Every row comes from one small tree of marks. The marks that hang from a mark follow it in brackets, in alphabetical order. Every link used is in the known rows. Which tree was each row made from?
Known rows
monu[feti[roki]]: [ 13.6  -0.7   4.9  11.5 -11.1  10.8  -1.2  -5.0 -14.3 -16.9   9.6   1.5
 -18.1   5.3  14.1   0.1   8.8   2.5   4.6   1.1]
feti[monu nadas[pubama[gizuv]] roki]: [-44.9  10.1  -9.5   9.7 -17.4  14.7  -5.6  -9.2   8.1 -23.7   6.0   6.8
 -21.5   7.1  30.0  -0.4  20.0   6.4   3.3   3.8]
pubama[nadas[feti[roki]]]: [-68.1  -9.6   5.5  11.9 -11.8  19.9  -3.8   3.9  -6.7   0.8  13.7  -0.6
 -29.3  -0.3  -1.4  -2.3   8.9   0.0  -3.3  -0.7]
nadas[feti[monu] pubama]: [-59.8  -5.8 -17.4   9.4 -15.4   3.9  -0.3   0.5   5.6 -11.2  -2.8   3.7
 -15.1  -0.6   6.7   0.2  34.9   1.6  -6.6   0.8]
logok[feti[nadas[pubama[gizuv]] roki]]: [-22.7   8.7  -9.6  11.3 -13.9  22.0  -1.9   1.7   0.5 -24.2   3.8   4.1
 -20.5   1.9  14.6  -1.8 -21.6   7.5  22.2   3.3]
roki[pubama]: [ -1.3   7.0  17.2  10.6 -10.7  -0.4  -6.7  -3.4  -4.5 -17.5  17.2  -1.9
 -14.7  -0.6   7.7  -1.2 -12.0   1.6  -3.6  -1.0]
pubama[gizuv nadas]: [-37.9  -9.7   3.0   9.2 -18.6   9.6  -1.9  -2.8   1.1   2.9  20.2  -4.6
 -46.1  -1.5   5.4  -4.9 -15.9  -7.0   6.9   2.3]
monu[feti]: [ 10.9  -4.4  -3.5  10.4 -17.6   7.2  -1.5  -2.6  -9.8 -13.6  10.0   1.6
 -18.5   1.6  11.2   1.0  -1.1   0.6  -2.1   0.8]
nadas[feti[monu roki]]: [-68.9  -3.8   8.5  12.5 -18.9  18.6  -4.8   2.3  -2.5 -15.5  10.6   5.0
 -21.9   1.9   9.9   1.5  35.2   3.3  -1.1  -0.6]
logok[feti[nadas]]: [-33.4   4.7 -10.3  11.6 -24.5  25.5  -6.7   7.6   2.1 -21.9   9.9   6.6
 -16.3  -2.4  10.0   0.4 -34.2   7.2   8.6   1.7]
pubama[roki]: [-28.1 -14.6   2.1  10.1 -21.4  11.6  -7.9   2.1  -4.0  -4.6  15.6   3.6
 -12.9  -0.6   4.1   1.5 -18.0  -3.8 -18.5   0.6]
gizuv[pubama[nadas[feti] roki]]: [-68.1  -7.4  -2.8   9.4 -26.3  23.2  -6.6  -6.6 -10.8  10.0   7.5   3.5
 -25.9  -2.3  -3.9  -1.5 -13.7  -6.0 -13.2   1.5]
pubama[gizuv]: [-26.3  -6.9   2.5   9.7 -21.1   6.2  -1.1  -7.4  -2.4 -15.0  16.2  -2.1
 -35.7  -1.7  11.1  -2.5 -14.4  -6.0  15.4   0.9]
monu[feti[nadas[pubama[gizuv]] roki]]: [ -0.5   3.4 -10.2  10.5 -11.3   9.7   3.2 -10.5  -8.4 -20.3   4.6   3.0
 -20.4   5.7  21.3   0.7   3.3   5.1  12.7   2.0]
roki[pubama[gizuv]]: [  0.3   6.0  19.1   9.9 -12.9  -4.0  -2.6  -7.4  -1.9 -16.7  20.9  -4.6
 -28.9  -0.7  10.9  -2.2 -15.3  -1.7   9.7   0.4]
roki[pubama[gizuv nadas[feti]]]: [-28.6   1.3  19.3  10.0 -11.8   0.9  -0.5  -2.6  -0.4  -3.1  23.5  -5.9
 -38.1  -1.6   4.2  -2.7  -6.7  -1.9   6.9   0.6]
logok[feti[monu]]: [-12.7   4.0  -1.9  10.2 -25.8  18.7 -10.5  12.0   7.9 -17.2  11.5   5.9
 -19.1  -0.5  10.2  -0.8  -9.7   4.4  -2.9   4.4]
pubama[nadas roki]: [-39.2 -17.9   3.1   9.3 -19.0  15.0  -8.7   6.3  -0.9  12.8  20.2   1.3
 -23.0  -0.4  -2.1  -1.1 -18.9  -4.7 -26.8   2.1]
roki[pubama[gizuv nadas[feti[monu]]]]: [-29.2   2.4  19.6   9.6 -14.5   0.2  -2.4  -1.5   3.9  -2.6  24.6  -4.7
 -39.4  -0.7   7.1  -2.3   1.0  -1.3   1.7   1.6]
roki[pubama[gizuv nadas]]: [ -7.3   3.8  19.7   9.4 -11.0  -1.4  -3.3  -4.4   0.2  -4.2  24.0  -6.4
 -36.4  -0.5   6.9  -3.9 -16.0  -2.7   4.0   1.5]

Write each row's tree
[-68.5 -20.9   6.3   8.7 -27.2  13.2  -1.8   5.0   7.4  16.2  26.7   0.3
 -47.8  -0.8   2.9  -0.2   1.5  -7.8 -10.6   4.2] | pubama[gizuv nadas[feti[monu]] roki]
[-66.6  -8.6   9.1  10.1 -19.0  14.5  -0.6  -0.2   2.6   2.8  20.6  -2.3
 -50.1   0.9   7.5  -3.1  15.9  -3.9   8.8   2.8] | pubama[gizuv nadas[feti[monu roki]]]
[  6.8   9.0   6.8  11.3 -12.8   9.8   1.0  -9.7  -9.8 -21.1  14.9   1.8
 -23.4   5.6  22.2   1.5  -2.3   6.0  12.3   1.3] | monu[feti[nadas roki[pubama[gizuv]]]]
[-36.9 -19.3   5.8   8.2 -21.9  10.1  -2.9   0.7   2.4  13.8  25.8  -2.3
 -43.5  -0.6   2.6  -2.3 -23.4  -9.4  -7.9   4.0] | pubama[gizuv nadas roki]
[-35.2  18.1  14.7  11.4 -17.8  17.2 -11.6  -5.2   5.1 -26.3  18.3   7.1
 -15.2   6.9  28.8   1.6  13.7  10.3  -6.3   1.8] | feti[monu nadas roki[pubama]]
[-23.8  12.3  -9.7  10.9 -18.6  23.3  -7.7   6.0   8.0 -23.5   4.6   8.0
 -14.6   3.7  19.0  -0.7  -3.5  10.2   5.7   5.0] | logok[feti[monu nadas[pubama] roki]]
[-49.9   0.7 -19.7   7.8 -28.7  10.4  -6.5  -4.5  15.9 -13.6   9.9   8.5
 -20.0   2.2  24.6   1.7   2.2   2.8 -13.5   4.2] | feti[monu nadas[pubama[gizuv roki]]]
[-58.5 -13.3 -14.2   8.0 -19.9   0.9   3.2  -0.9   9.1  -2.6   4.7   2.7
 -27.2  -0.1   8.1   1.0  26.9  -3.2  -4.1   3.3] | nadas[feti[monu] pubama[gizuv roki]]
[-34.0   8.0  -9.2  10.7 -30.2  25.3 -10.4  10.3  10.7 -21.2  11.9   9.2
 -18.1  -0.5  16.4   1.0 -18.5   8.2  -1.9   3.8] | logok[feti[monu nadas]]
[ 24.0   4.2  13.7  11.1  -6.5   6.1  -1.6  -4.0 -13.0 -11.5  14.2  -1.3
 -21.5   5.9  12.4  -0.9   7.8   3.4   2.0   1.6] | monu[feti[roki[pubama[nadas]]]]
[ -7.7   3.2  -2.9  11.8 -15.3  17.4  -1.0  -6.6 -11.6 -21.5  10.1   4.8
 -16.6   5.2  20.3   2.1   0.6   6.3   5.7   0.7] | monu[feti[nadas roki]]
[-70.7  -9.8   1.1  10.6 -20.7  17.1  -6.7   7.1   2.9   3.9  16.0   1.7
 -30.0  -1.6   0.8  -1.3  13.9  -0.5 -15.0   0.7] | pubama[nadas[feti[monu]]]
[-59.0  -6.7 -15.9   8.8 -17.5   0.4   3.9  -3.3   8.1 -10.1   0.9   1.3
 -29.0  -0.7  10.0  -0.7  31.4  -1.5   6.5   2.1] | nadas[feti[monu] pubama[gizuv]]
[-66.8   1.0  -1.0  10.5 -20.6  24.3  -5.8 -10.2 -14.0   0.5   3.6   1.9
 -28.2  -1.0  -0.7  -3.6  -4.0  -3.3   0.7   0.3] | gizuv[pubama[nadas[feti[roki]]]]
[-46.3  11.3 -10.4  10.4 -15.9  17.1  -8.7  -6.4   6.6 -24.1   3.4   8.8
 -11.5   7.1  27.6   0.3  22.2   8.7  -5.8   2.7] | feti[monu nadas[pubama] roki]
[ -4.0   0.3 -19.7  10.0 -16.9   8.5   1.2  -6.4  -4.7 -17.2   3.6   4.3
 -13.3   2.1  17.0   1.9  -4.3   4.7  -0.4   1.1] | monu[feti[nadas[pubama]]]
[-58.5  -9.9 -16.7   9.4 -11.7   0.2   7.7  -6.0  -0.7 -11.4  -1.2  -1.3
 -27.7  -2.5   3.9  -1.3  15.8  -2.6  16.6   0.0] | nadas[feti pubama[gizuv]]
[-66.4   2.5  -0.2   9.9 -23.6  24.9  -7.7  -8.9  -9.8   0.9   4.5   3.3
 -28.3  -0.3   2.5  -3.3   4.2  -2.8  -4.5   1.5] | gizuv[pubama[nadas[feti[monu roki]]]]
[-35.0  13.7  12.9  12.8  -9.6  17.3  -6.2  -8.9  -7.4 -27.5  14.6   3.2
 -13.6   4.3  20.0   0.6  -9.8   9.0   8.3  -1.3] | feti[nadas roki[pubama]]
[-27.0   5.6 -19.1  10.8 -19.5  20.2  -4.2   5.7   4.0 -21.2   2.7   5.8
 -13.3  -1.7  10.2  -0.5 -29.3   7.3   9.2   2.6] | logok[feti[nadas[pubama]]]
[ 28.6   4.9  14.2  10.9  -8.7   3.6   1.1  -7.7 -12.8 -17.0  14.5  -1.8
 -24.6   5.7  16.2  -0.3   6.2   2.2  10.7   1.8] | monu[feti[roki[pubama[gizuv]]]]
[  1.4   9.4  14.5  11.9  -9.1  18.7  -6.6   8.1  -3.7 -15.7  13.3   0.0
 -21.1   2.0   5.8  -3.2 -17.8   5.8  10.9   3.1] | logok[feti[roki[pubama[nadas]]]]
[-56.1   1.9  17.2  12.2 -15.2  12.7  -4.8   1.4  -2.3 -16.4  14.1   3.0
 -21.4   2.3  10.4   1.4  33.9   4.6  -0.8  -0.5] | nadas[feti[monu roki[pubama]]]
[-67.7 -22.8   5.4   9.2 -23.1  12.7   1.0   3.2   1.5  15.6  24.9  -1.7
 -46.3  -2.0  -1.6  -0.6  -9.8  -8.3  -3.8   2.7] | pubama[gizuv nadas[feti] roki]
[-14.7 -11.1 -14.5   7.6 -12.4  -2.8   1.6  -6.9   1.4  -6.0   3.7  -0.8
 -21.7   0.4   7.7  -2.1  -8.8  -5.8   0.0   3.1] | nadas[pubama[gizuv roki]]
[-54.6   9.6   2.2  11.7 -23.0  25.3 -11.9  -3.9   4.4 -25.0  13.4   9.9
 -16.0   6.3  27.9   1.8  15.1   8.3  -6.6   1.7] | feti[monu nadas roki]
